Each row was made from one walk, in order. Every step used is in the known rows, and no mark comes twice. Write each row's walk.
Known rows:
patunot-kefavot-fozil-gedu-fisuti: [-3.80  2.08  1.22  0.27  2.38 -2.18 -1.21 -1.84  0.91 -0.65 -1.14  0.55
 -0.17 -0.77  1.63 -3.77  0.27  0.11  1.78 -4.13 -1.82 -1.26  1.70]
fisuti-gedu-patunot-begodo: [-0.40  4.51 -1.78 -1.21  1.70  0.38 -2.21  1.58  3.07 -1.45  1.99  0.68
 -1.17 -0.01  0.71  0.78 -0.80  1.76  0.39  2.10 -1.93  2.90  0.97]
patunot-gedu-fozil-lekisi: [-3.90  0.48  0.07 -0.70 -4.72 -3.72 -1.10  2.53  1.22 -2.81 -2.58  0.46
 -2.00  0.84  0.24 -1.69 -2.96  3.33  5.07  0.09 -3.62  2.07 -1.18]
patunot-kefavot-fozil-gedu: [-3.09  2.79  0.62 -1.73  2.19 -2.04 -2.11 -2.06  0.94 -1.37 -1.84  0.42
 -0.60 -1.80  0.64 -3.58  0.52  1.44  2.25 -2.53 -2.47  0.05  1.78]
lekisi-patunot: [-1.14  1.28  0.34 -1.48 -1.04 -4.21 -1.22  0.06 -1.11 -1.46  0.53  0.24
 -0.65 -1.89  0.17 -3.00 -0.36 -0.43  3.11 -0.88 -3.64  3.01  0.52]
rosamu-gedu: [-2.70  1.17  1.85  0.26 -1.44 -2.09 -2.77 -2.26 -0.07 -3.80  2.06  0.67
 -1.15 -0.61  2.05 -2.12  1.15  0.06  2.10  0.08 -1.81  1.29  2.11]
kefavot-fozil-gedu-patunot-begodo: [-1.12  3.75 -0.06 -1.54  1.41 -1.57 -1.69  2.71  4.32 -0.83 -0.85  2.06
 -0.84 -0.97  0.95 -1.44  1.63  1.95  2.29 -2.14 -3.15 -2.23  2.59]
begodo-patunot-gedu-rosamu: [-4.45  0.99  5.19 -3.29 -2.89 -4.56 -4.71  2.09  6.21 -5.17 -2.37  0.79
  0.69  0.90 -0.96 -2.66 -0.18 -0.14  2.82  0.94 -2.89  1.41 -0.69]
rosamu-gedu-patunot: [-1.31  0.78 -0.27  0.37  0.05 -1.66 -3.22 -1.64  2.39 -4.23  2.65  0.68
 -0.95 -0.28  2.98 -1.11  1.12  0.89  2.91 -1.40 -1.40 -0.10  2.84]
kefavot-fozil-lekisi-patunot: [-1.74  2.60  0.29 -2.14 -0.45 -2.16 -2.71  0.11 -4.56 -0.92 -2.76 -0.76
  0.27 -1.32  0.94 -2.59 -0.13  1.14  3.22 -1.60 -1.12  1.36 -0.60]
kefavot-fozil-lekisi: [-2.42  3.38  0.34 -1.30 -1.67 -0.76 -3.02 -0.30 -2.03 -1.08 -2.40  0.36
  0.21 -0.67  1.99 -1.85 -0.05  1.97  2.49 -0.65 -0.42  0.32  0.23]
fisuti-gedu: [-1.80  4.13  1.61 -0.12 -1.98  0.98 -2.04 -0.40 -0.04 -1.10  1.40  0.82
 -0.36 -1.74  0.56 -2.01 -1.52  1.18  0.23  3.07 -1.86  4.13  0.37]
begodo-patunot-kefavot-fozil-gedu-rosamu: [-4.71  2.25  5.32 -2.67  2.59 -2.47 -5.49 -0.22  3.78 -3.05 -2.93 -0.12
  1.49 -0.70 -0.93 -3.84  1.70  0.54  2.82 -2.60 -1.10  1.28  0.89]
fozil-lekisi: [-2.38  3.06 -0.92 -0.23 -3.70 -1.81 -2.80  0.50 -0.55 -1.06 -1.53 -0.17
 -0.62  0.11  2.06 -1.17 -1.00  1.07  2.62  0.20 -0.35  1.92  1.19]
fisuti-gedu-rosamu: [-3.61  4.13  3.75 -1.46 -2.33  2.29 -3.74  0.05  2.71 -1.79  1.44  0.99
  0.65 -0.20 -0.62 -1.75 -1.13 -0.20  0.68  3.72 -0.99  3.54  0.70]
lekisi-fozil-gedu: [-3.49  3.10  0.24  0.32 -2.77 -2.20 -0.75 -1.72  4.28 -0.84 -1.61  2.52
  0.79 -2.41  1.52 -1.81 -0.24  1.11  1.35  0.70 -1.89  0.20  1.92]
fisuti-gedu-fozil: [-2.80  2.78  2.48  1.45 -1.80  1.18 -1.25  1.17 -0.25 -1.29  2.25  1.33
 -0.80 -1.46 -0.47 -2.23 -2.36  3.58  2.40  2.03 -2.85  5.62 -0.38]
fisuti-gedu-fozil-lekisi-patunot: [-2.75  2.29  1.01  0.78 -1.61  0.58 -2.22  2.07 -4.42 -0.50 -0.52 -1.24
 -0.44 -1.06 -1.16 -2.20 -2.97  2.86  3.52  0.92 -1.36  6.72 -1.51]
rosamu-gedu-patunot-kefavot-fozil-lekisi: [-2.30  1.00 -2.01 -1.31  4.09 -0.97 -4.61 -3.69 -1.18 -4.29 -0.64 -1.70
 -0.43  0.17  3.27 -0.51  1.13  1.58  3.44 -3.15  0.94 -0.28  1.58]
rosamu-gedu-fozil-lekisi-patunot-begodo: [-4.02  0.32  0.14 -0.05  0.91 -3.62 -3.08  1.31 -3.54 -2.97  0.32 -1.67
 -1.99  1.19 -0.42 -0.83  0.77  1.74  5.03 -1.37 -1.55  4.13  0.22]
patunot-kefavot-fozil: [-2.57  2.47 -0.34 -2.64  3.09 -2.40 -2.19 -3.74 -0.30 -2.32 -0.51  0.25
 -0.56 -1.48  1.36 -2.69  0.20  1.56  2.41 -1.66 -2.04  1.20  0.32]

Write each row's walk:
[-1.71  1.33 -0.54 -3.56  4.05 -4.15 -2.02 -3.06 -3.07 -2.18 -1.03 -1.01
 -0.33 -2.24 -0.12 -3.26  0.05  0.34  3.29 -2.86 -2.91  2.56 -0.80] | lekisi-patunot-kefavot-fozil
[-3.45  0.11  1.14 -0.85 -3.75 -4.41 -0.10  1.95  3.07 -3.40 -0.38  1.95
 -2.02 -0.03 -0.28 -2.61 -2.25  3.12  4.57  0.42 -5.68  2.03 -0.78] | patunot-gedu-fozil
[-0.28  2.92 -3.04 -1.69  1.16 -3.22 -1.76  1.88  5.49 -1.91  2.00  1.19
 -1.54  0.76  1.65  0.80  0.41  1.52  2.37 -0.65 -2.94  0.37  2.31] | gedu-patunot-begodo
[-3.52  0.08  3.90  0.17 -2.26 -5.83 -2.21  1.99  3.72 -3.67 -1.40  0.67
  0.11  1.00  1.00 -3.06 -0.80 -0.22  2.07 -1.63 -3.24  0.58 -1.19] | begodo-patunot-gedu-fisuti
[-3.01  2.86 -1.56 -2.50  2.19 -1.77 -3.11 -3.22 -2.27 -1.79 -2.67 -1.21
 -0.27 -0.51  1.79 -1.79 -0.18  1.67  2.68 -1.85 -0.19  1.47  0.02] | patunot-kefavot-fozil-lekisi
[-3.52  1.41  0.07  1.30 -3.42 -1.64 -1.81  2.03 -0.55 -1.18 -0.26  0.43
 -0.99  0.39  0.94 -1.66 -1.97  3.70  5.28 -0.93 -1.99  3.70  0.24] | gedu-fozil-lekisi
[-2.30  3.35 -2.63 -0.71  0.26 -2.82 -1.05  0.16  7.13 -1.19 -0.86  2.20
  0.01 -1.18  1.48  0.64  0.54  1.62  1.44 -0.13 -1.85 -0.88  2.45] | lekisi-fozil-gedu-patunot-begodo
[-4.34  1.53  2.55 -3.90 -4.26 -3.22 -2.66  0.96  6.17 -4.14 -1.22  1.68
 -0.62  0.98 -0.46 -1.89 -1.22 -0.79  2.69  2.12 -3.74 -0.31  0.55] | patunot-gedu-rosamu
[-4.03  3.52  4.82 -1.53 -2.17  0.18 -3.21  1.34  3.87 -1.26 -1.40  2.32
  1.15 -1.09 -0.22 -3.77  1.27  0.35  2.45 -0.61 -2.30 -1.92  2.61] | kefavot-fozil-gedu-rosamu
[-3.08  0.95  0.85 -1.72 -1.25 -3.86 -1.63  0.91 -3.44 -1.23 -3.71 -0.73
  0.19  0.24  1.20 -2.70 -1.23 -0.21  3.03 -2.49 -1.76 -1.04 -1.87] | kefavot-fozil-lekisi-patunot-gedu-fisuti
[-3.81  0.19  2.47  2.71 -0.96 -2.44 -1.87 -2.14 -0.13 -2.87  3.05  0.94
 -0.62  0.77  3.04 -2.32  0.73 -1.37  1.54 -1.96 -0.97 -0.37  2.08] | rosamu-gedu-fisuti
[-2.87  0.45 -0.01  0.45 -2.36 -3.11 -1.58  2.41 -2.83 -0.93 -0.77 -0.76
 -0.92 -0.34 -0.26 -2.40 -2.07  2.87  5.99 -1.92 -2.53  4.46 -0.51] | gedu-fozil-lekisi-patunot
[-3.25  0.21 -1.59 -0.46  0.74 -3.79 -1.96  0.30 -3.36 -1.59 -1.45 -1.88
 -1.21 -0.10 -0.40 -2.39 -2.21  2.65  6.22 -2.99 -2.02  5.29 -0.69] | gedu-fozil-lekisi-patunot-kefavot
[-4.03  0.35  2.94 -0.78 -3.34 -5.05 -3.15  3.64  1.78 -4.02 -3.65 -0.42
 -0.62  0.87 -0.36 -2.38 -1.53  3.70  4.86 -0.90 -2.97  3.66 -2.01] | begodo-patunot-gedu-fozil-lekisi
[-4.30  2.28  0.91  2.57 -2.57 -2.35  0.10 -1.44  4.13 -0.20 -0.56  2.61
  1.17 -1.26  2.35 -1.96 -0.58 -0.31  0.75 -1.10 -1.19 -1.30  1.74] | lekisi-fozil-gedu-fisuti
[-0.21  3.58 -0.48  0.16 -0.36  1.49 -2.39  0.42  2.24 -1.53  1.93  0.94
 -0.31 -1.54  1.83 -0.87 -1.84  1.85  0.95  1.61 -1.50  2.82  1.02] | fisuti-gedu-patunot
[-1.84  2.96 -2.33 -2.49 -0.06 -4.44 -2.57  1.97 -2.28 -0.47 -1.99 -1.89
 -1.60  0.74 -0.09 -0.47 -0.34 -0.23  3.11 -0.40 -1.41  3.41  0.20] | fozil-lekisi-patunot-begodo
[-2.86  1.48  1.58 -1.53  2.13 -4.80 -4.02 -1.41  1.95 -3.50 -0.88 -0.85
  0.00 -0.72  0.66 -2.73  0.42  1.12  2.47 -2.12 -1.60  4.15  0.02] | begodo-patunot-kefavot
[-3.77  1.85  2.28 -3.68  2.95 -2.89 -3.21 -1.21  0.37 -1.86 -2.06 -0.72
  0.54 -1.62 -1.47 -4.22  0.60 -0.93  3.55 -3.01 -2.50  0.95  1.02] | lekisi-patunot-kefavot-fozil-gedu-rosamu
[-1.51  1.63 -1.25 -0.98  2.17 -2.76 -3.14 -0.20  3.24 -4.03  2.73  0.44
 -1.95  0.86  2.07  0.70  2.01  0.55  2.34 -0.82 -1.88  0.17  2.68] | rosamu-gedu-patunot-begodo
[-2.34  3.61  2.85 -0.44 -1.74 -1.01 -1.61  0.80  1.52 -0.59 -1.44  2.21
 -0.09 -2.31  0.93 -3.99  0.93  1.51  2.07 -1.24 -3.19 -1.33  1.93] | kefavot-fozil-gedu
[-4.29 -0.92 -0.15  0.07  1.97 -3.35 -3.33 -2.02 -4.71 -3.69 -0.32 -2.54
 -1.47  0.19  0.16 -2.18 -0.25  1.87  5.74 -2.93 -0.85  4.69  0.11] | rosamu-gedu-fozil-lekisi-patunot-kefavot
[-1.38  3.94 -2.35 -1.66  3.43  1.97 -3.87 -1.77 -1.14 -1.73 -1.33 -1.52
  0.09 -0.89  1.95 -0.39 -1.64  2.61  1.65 -0.21  0.96  2.62 -0.09] | fisuti-gedu-patunot-kefavot-fozil-lekisi
[-5.06  3.21  2.10 -0.91 -3.36 -1.12 -2.50 -1.19  6.78 -1.46 -1.26  2.68
  1.80 -1.25  0.37 -1.63  0.15 -0.20  1.74  1.25 -1.03 -0.52  2.30] | lekisi-fozil-gedu-rosamu
